Each row was made from one walk, in order. Every step used is in the known rows, and no mark comes twice. Write each row's walk.
Known rows
d-r-z-l: 15 -4 -21 11 17 38 -26 -51 24 50 38 48 -9 38 1 38 0 34 39 27 8 23 -3 -61 16 51 -69 22 30 3 10 13 76 43 -83 -48 25 -1 8 -43 -1 13 -12
g-d-r: 9 -14 -20 35 9 45 -34 -30 -3 34 7 50 20 42 -15 -6 12 6 65 9 12 32 13 -37 -28 42 -43 11 45 74 -8 9 33 27 -76 -22 17 17 20 -36 -5 30 -20
n-k-x-z: 29 -11 -24 -7 59 8 2 -68 -30 78 21 35 -24 77 -13 -13 41 -1 44 -26 -22 -8 8 -72 1 56 -13 71 29 28 -10 0 39 18 0 -32 18 21 -13 -8 -19 56 -1
n-d: 2 7 -36 58 23 34 -3 -17 -26 45 23 6 -6 43 -43 8 32 -9 56 2 8 9 -3 -62 -2 30 -16 18 21 35 -42 -3 50 63 -55 -6 9 6 1 -34 -4 24 -32
w-k-x-z-r-d-g: 38 14 -21 -33 10 11 29 -93 -4 42 51 49 -11 53 -11 -31 66 -27 22 -25 -13 13 33 -108 -38 74 -73 20 14 16 56 -11 34 13 -40 -97 24 29 -18 -32 -22 18 -22
w-k-n-b: 38 -4 -40 12 21 4 12 -54 -98 45 -35 16 1 46 -25 -34 33 10 37 -3 -29 -12 33 -41 0 62 -62 52 15 34 -32 -15 81 28 -34 -16 8 12 -19 -28 6 56 -30
b-l: -5 -13 -42 29 36 33 -47 -46 -29 37 -24 44 3 40 -17 29 45 34 63 12 -7 17 24 -17 4 29 -6 24 13 -11 -40 -17 39 56 -27 -44 36 9 -4 -20 -16 17 -37
n-b: 20 3 -31 33 48 -1 -4 -40 -56 51 -19 -2 -10 57 -7 -22 41 17 70 12 -16 -5 8 -54 32 45 -35 28 16 24 -35 -16 55 33 -38 -4 21 -6 -8 -25 -6 36 -9
g-d-n: 11 -23 -41 27 15 70 -8 -34 -31 32 -7 23 19 49 -36 -30 32 -32 47 30 22 30 38 -48 -6 25 -41 22 40 70 -23 9 33 47 -71 -30 7 30 33 -35 17 51 -30
k-n-b-l: 15 -10 -32 38 33 8 -29 -45 -69 34 -41 13 -11 51 -37 -31 23 44 56 6 3 3 27 -18 15 59 -16 48 12 -19 -53 -9 63 49 -35 -2 51 32 -18 -21 7 26 -31
g-d-n-b-l: 3 -19 -33 43 43 49 -6 -42 -30 30 -34 19 -4 57 -34 -55 27 9 82 12 17 12 49 -42 5 23 -27 39 35 34 -44 -8 47 49 -56 -34 34 40 21 -13 17 57 -27
n-k-x: 22 -21 -30 15 54 20 -11 -50 -59 67 7 41 -3 66 -10 1 37 2 57 -3 -15 2 3 -54 -11 48 -8 58 44 71 -32 0 35 19 -7 -25 1 14 -4 2 -19 53 -4
l-z-r-d-n: 34 30 -27 27 -23 53 1 -64 -27 32 5 7 -28 51 4 12 63 -16 21 36 30 57 14 -88 -2 47 -67 5 2 44 32 30 34 91 -73 -81 -10 42 19 -47 33 14 -58
r-d-n-b-l-z: 24 26 -16 35 20 42 -4 -74 -20 30 -39 -7 -37 61 0 -6 61 7 68 5 7 28 22 -67 -6 42 -61 29 -11 2 -5 19 60 79 -81 -49 20 23 4 -13 30 59 -48
b-l-z-r-d-g: 9 20 -25 40 -12 15 -27 -73 1 33 9 27 -19 47 3 26 69 41 36 -6 14 45 25 -71 -18 60 -41 -3 6 -28 38 -11 8 61 -33 -94 37 47 -4 -28 1 -11 -48
n-d-r: 3 9 -19 52 19 44 -6 -15 2 43 37 29 -1 37 -46 19 16 -6 61 -10 18 11 -21 -52 -26 34 -27 16 22 47 -21 32 68 60 -67 1 10 -5 -1 -33 -12 21 -34
d-n-b-l-z-r: 12 10 -33 35 33 39 7 -60 -46 38 -25 15 -25 55 -21 -16 49 29 48 24 20 19 30 -61 29 33 -30 37 1 1 -15 19 66 84 -23 -67 17 45 8 -18 23 25 -47
x-k-w: 29 -7 -45 -2 22 28 -38 -59 -14 23 -31 31 -1 33 -10 -23 38 -22 49 19 -38 26 12 -49 27 63 -48 69 11 36 -3 -29 42 20 -2 21 10 3 -41 -2 6 30 -46
z-r: 15 7 -41 15 4 34 -10 -34 -46 36 25 38 -6 41 -9 2 42 3 37 37 19 37 15 -58 24 45 -25 2 28 39 -13 -4 26 59 -31 -53 13 20 2 -45 -13 -17 -32
g-d-r-z: 8 -10 -17 31 -1 27 -23 -50 16 49 26 31 16 44 -1 -5 -6 13 54 10 11 29 10 -61 -29 47 -51 8 55 60 10 3 50 31 -68 -37 29 10 23 -46 6 41 -13
d-n: 17 -16 -45 11 31 73 -7 -42 -46 41 -5 20 13 44 -42 10 43 -39 32 33 15 20 20 -38 10 26 -41 24 14 35 -21 30 60 58 -54 -16 -5 -6 18 -29 9 39 -39
r-d-n-k-x-z: 40 12 -11 -16 35 58 18 -82 -3 53 18 21 -43 78 -10 -22 47 -52 45 -17 6 16 17 -93 -20 57 -56 53 14 33 12 36 50 48 -65 -36 13 16 -1 -12 10 73 -25
l-z-r-d: 32 35 -21 36 -29 24 -13 -62 -24 35 6 9 -29 52 25 18 65 10 30 27 16 55 3 -89 -2 56 -56 -2 4 41 28 1 18 80 -66 -82 -1 40 6 -49 20 0 -47
l-z: 22 0 -37 43 4 14 -31 -51 -46 58 -17 5 2 50 -1 45 66 21 24 20 -14 21 1 -48 3 40 -38 25 5 33 -1 -3 36 56 -38 -43 -9 20 8 -39 16 31 -37
x-z-r: 23 18 -29 -12 14 21 3 -56 -12 50 36 30 -35 56 -8 -9 42 -1 23 9 4 19 19 -81 35 56 -32 18 10 -12 14 -3 32 56 -24 -60 33 26 -6 -55 -10 -9 -26
k-w: 15 0 -43 12 -6 38 -41 -32 -29 33 -28 18 16 26 -15 -21 40 4 39 32 -27 8 4 -33 18 56 -20 25 5 36 -11 -21 38 39 -27 3 13 12 -18 -21 11 38 -49
l-z-r: 24 15 -36 39 -10 16 -16 -48 -47 49 7 16 -10 48 4 28 59 26 19 34 9 39 5 -68 17 48 -33 12 12 39 13 0 26 69 -26 -76 -5 41 7 -48 14 -5 -42

Which walk is each row?
25 35 -22 12 -15 43 -8 -49 -24 19 26 29 -29 47 14 -7 43 -14 51 30 26 52 14 -81 3 55 -50 -16 22 41 5 -1 17 67 -74 -60 21 19 1 -47 -4 -10 -38 | z-r-d
44 6 -14 -20 40 72 14 -76 6 44 22 34 -60 78 -11 -21 45 -37 50 -1 10 21 24 -98 6 56 -68 63 12 14 7 25 50 50 -95 -52 14 42 5 -7 14 60 -18 | r-d-n-k-x-z-l
11 22 -27 31 -9 60 -23 -69 -13 20 -16 30 -28 49 0 21 59 19 41 25 29 55 29 -64 -9 39 -38 15 -2 3 11 20 35 103 -58 -97 17 51 11 -30 21 11 -68 | b-l-z-r-d-n
23 -13 -27 -6 41 18 -21 -67 -18 54 23 42 -7 61 -28 -10 54 -11 33 9 -9 3 7 -61 -5 46 -15 43 11 19 -4 3 43 29 -39 -43 30 26 0 -33 -14 26 -11 | k-x-z
37 28 -22 26 -15 3 7 -79 -68 27 -40 22 -34 53 6 -30 48 43 43 -4 -8 21 42 -69 -18 73 -65 41 -1 10 1 -14 63 70 -45 -82 22 60 -22 -28 22 33 -57 | w-k-n-b-l-z-r-d
39 34 -12 -24 14 50 36 -75 0 50 37 17 -62 75 0 -30 39 -36 31 -16 14 30 28 -110 21 65 -60 29 12 2 29 27 40 68 -44 -55 26 24 -4 -36 6 32 -32 | x-z-r-d-n-k
31 29 -22 34 -29 9 -6 -66 -11 43 29 1 -18 48 9 17 71 5 17 2 16 48 7 -95 -13 69 -68 -11 12 16 58 -3 5 50 -54 -77 8 35 1 -44 11 -9 -37 | l-z-r-d-g
29 -5 -38 33 18 -6 -8 -69 -86 48 -62 22 -7 48 -19 -11 49 56 37 -8 -32 -8 40 -34 -10 62 -49 64 -1 4 -22 -16 79 51 -21 -49 14 42 -22 -19 17 59 -47 | w-k-n-b-l-z
23 -3 -45 30 1 33 11 -36 -70 39 -3 23 8 36 -53 -9 28 -10 26 -8 -9 0 25 -48 -27 54 -45 45 19 45 -33 -5 76 53 -47 -19 1 19 -12 -36 6 43 -52 | w-k-n-d
35 -17 -49 4 1 30 -6 -53 -85 41 -23 36 18 37 -33 1 36 -3 19 7 -22 10 37 -28 -20 57 -58 41 16 40 -23 -7 69 35 -37 -27 -2 10 -13 -37 3 44 -44 | w-k-n
35 20 -24 -1 0 70 1 -58 -17 36 -22 1 -21 52 -3 -29 37 -44 51 3 -9 24 13 -69 -4 61 -60 40 12 49 6 18 49 56 -58 0 -1 5 -10 -2 27 80 -52 | r-d-n-k-w
23 27 -22 11 -15 27 1 -56 -7 29 49 20 -13 43 -1 -10 50 -20 35 3 28 45 16 -92 -8 70 -64 -26 27 12 38 -8 3 36 -62 -56 30 11 -5 -44 -14 -22 -29 | z-r-d-g
34 16 -16 -24 15 55 7 -81 2 30 47 46 -36 64 -23 -38 51 -46 26 21 34 33 19 -98 -7 51 -42 28 9 31 24 33 40 60 -75 -75 28 47 10 -39 2 12 -34 | k-x-z-r-d-n
2 18 -17 49 12 28 0 -36 22 57 55 14 -3 38 -32 20 -6 3 48 -7 15 9 -22 -76 -25 42 -35 10 34 32 -3 25 86 62 -64 -13 24 -14 4 -45 -3 29 -28 | n-d-r-z
38 42 -17 35 -8 31 18 -65 -34 36 -4 -10 -42 59 8 -20 62 -2 39 28 25 38 11 -100 12 53 -68 12 -1 42 25 22 46 87 -70 -70 -1 44 11 -38 35 22 -47 | l-z-r-d-n-b
32 -13 -35 -26 40 16 3 -79 -39 55 10 54 1 52 -19 -8 59 -9 31 -4 -39 -10 28 -65 -24 49 -45 56 8 37 0 -11 62 18 -29 -70 8 17 -12 -29 -18 50 -20 | w-k-x-z
29 -15 -42 35 27 14 3 -52 -20 33 27 9 -5 46 -70 -20 24 -41 23 -29 10 24 18 -70 -13 75 -56 67 35 2 -3 -5 46 15 -17 41 27 13 -34 -18 -2 3 -29 | x-k-n-d-g
29 -1 -26 31 18 20 -5 -65 5 39 32 22 -15 46 -45 -8 -15 -23 33 -13 11 32 1 -76 -19 71 -60 70 36 22 3 21 90 46 -31 26 30 3 -26 -35 7 22 -35 | x-k-n-d-r-z
18 -23 -36 25 35 63 10 -39 -40 52 -8 20 4 62 -26 -29 23 -24 57 2 9 17 40 -58 -2 35 -39 46 57 80 -23 8 31 37 -40 -22 -3 27 22 -15 13 76 -20 | g-d-n-k
10 6 -28 58 43 -11 -24 -56 -44 53 -46 2 -23 56 2 5 60 68 72 3 -23 1 16 -41 18 39 -20 42 -2 -12 -29 -21 54 57 -20 -43 29 29 -11 -12 8 40 -29 | n-b-l-z
36 3 -18 4 31 66 5 -70 -31 43 4 25 -20 68 -11 -12 43 -49 58 3 14 27 13 -76 -29 48 -51 40 26 73 -7 35 44 49 -71 -27 -2 10 8 -3 9 68 -29 | r-d-n-k-x
38 20 -15 19 -4 45 12 -79 -37 44 16 23 -36 67 9 -3 59 -13 29 18 26 45 8 -101 -19 55 -47 33 19 76 27 36 32 73 -48 -84 -16 59 13 -17 26 37 -42 | l-z-r-d-n-k-x
15 -1 -23 47 -6 42 -14 -30 4 39 48 30 -17 42 -56 2 -19 17 26 11 36 21 -7 -59 -5 63 -50 35 30 1 -13 23 88 66 -97 -9 35 33 3 -51 17 9 -34 | k-n-d-r-z-l
25 -26 -36 6 59 61 9 -56 -59 58 6 36 2 61 -38 -7 36 -33 43 10 8 4 15 -55 -11 34 -25 63 35 71 -26 39 58 38 -21 -20 -11 11 10 1 0 64 -22 | d-n-k-x
37 20 -10 -15 28 15 15 -79 -10 59 42 41 -53 79 9 -31 42 -10 48 -19 1 21 11 -105 -4 72 -30 48 28 38 15 7 24 37 -28 -60 25 39 -13 -17 -13 35 -13 | n-k-x-z-r-d
29 -19 -29 -15 63 52 18 -70 -32 69 18 33 -16 74 -40 -17 38 -36 29 -10 -1 -6 20 -69 4 44 -28 72 23 35 -8 38 59 38 -16 -28 4 19 3 -6 0 71 -18 | d-n-k-x-z
16 38 -14 49 12 -1 -11 -67 -26 33 -28 6 -47 61 23 -14 56 59 76 7 5 30 20 -76 11 54 -37 19 -3 -8 -4 -15 36 76 -47 -77 37 48 -11 -21 11 16 -39 | n-b-l-z-r-d
22 -1 -26 -13 24 20 -8 -66 -16 45 47 57 -18 60 -20 -27 46 -7 26 21 13 17 11 -83 9 50 -13 33 19 25 8 5 30 41 -32 -70 31 47 1 -44 -18 -6 -16 | k-x-z-r
20 -10 -45 30 -1 20 21 -39 -55 47 19 12 23 34 -70 -12 34 -16 13 -31 -7 -8 27 -56 -39 65 -58 37 26 20 -3 -9 64 24 -33 -12 9 13 -20 -34 -2 35 -41 | w-k-n-d-g
39 35 -24 13 -34 50 5 -64 -22 40 -12 2 -35 53 14 -18 51 -8 26 17 4 40 9 -93 5 69 -54 30 4 56 40 19 32 80 -36 -57 -12 54 -4 -18 44 42 -68 | l-z-r-d-n-k-w
25 -16 -39 6 50 61 14 -46 -56 63 -6 16 -5 59 -31 6 34 -30 39 0 0 7 22 -49 13 38 -40 51 28 47 -25 31 58 50 -17 -9 -12 -7 8 -7 4 68 -26 | d-n-k
28 28 -27 3 -11 75 9 -54 -24 16 22 25 -26 45 -11 -12 42 -43 40 38 45 57 23 -83 7 46 -61 -9 16 46 9 28 36 82 -82 -58 10 21 15 -42 11 5 -51 | z-r-d-n
44 22 -20 30 12 -1 -14 -90 -35 13 -34 14 -58 63 2 -34 38 19 54 -2 9 54 32 -79 10 81 -64 74 8 -8 6 -11 46 62 -24 -30 38 56 -40 -15 20 4 -48 | x-k-n-b-l-z-r-d
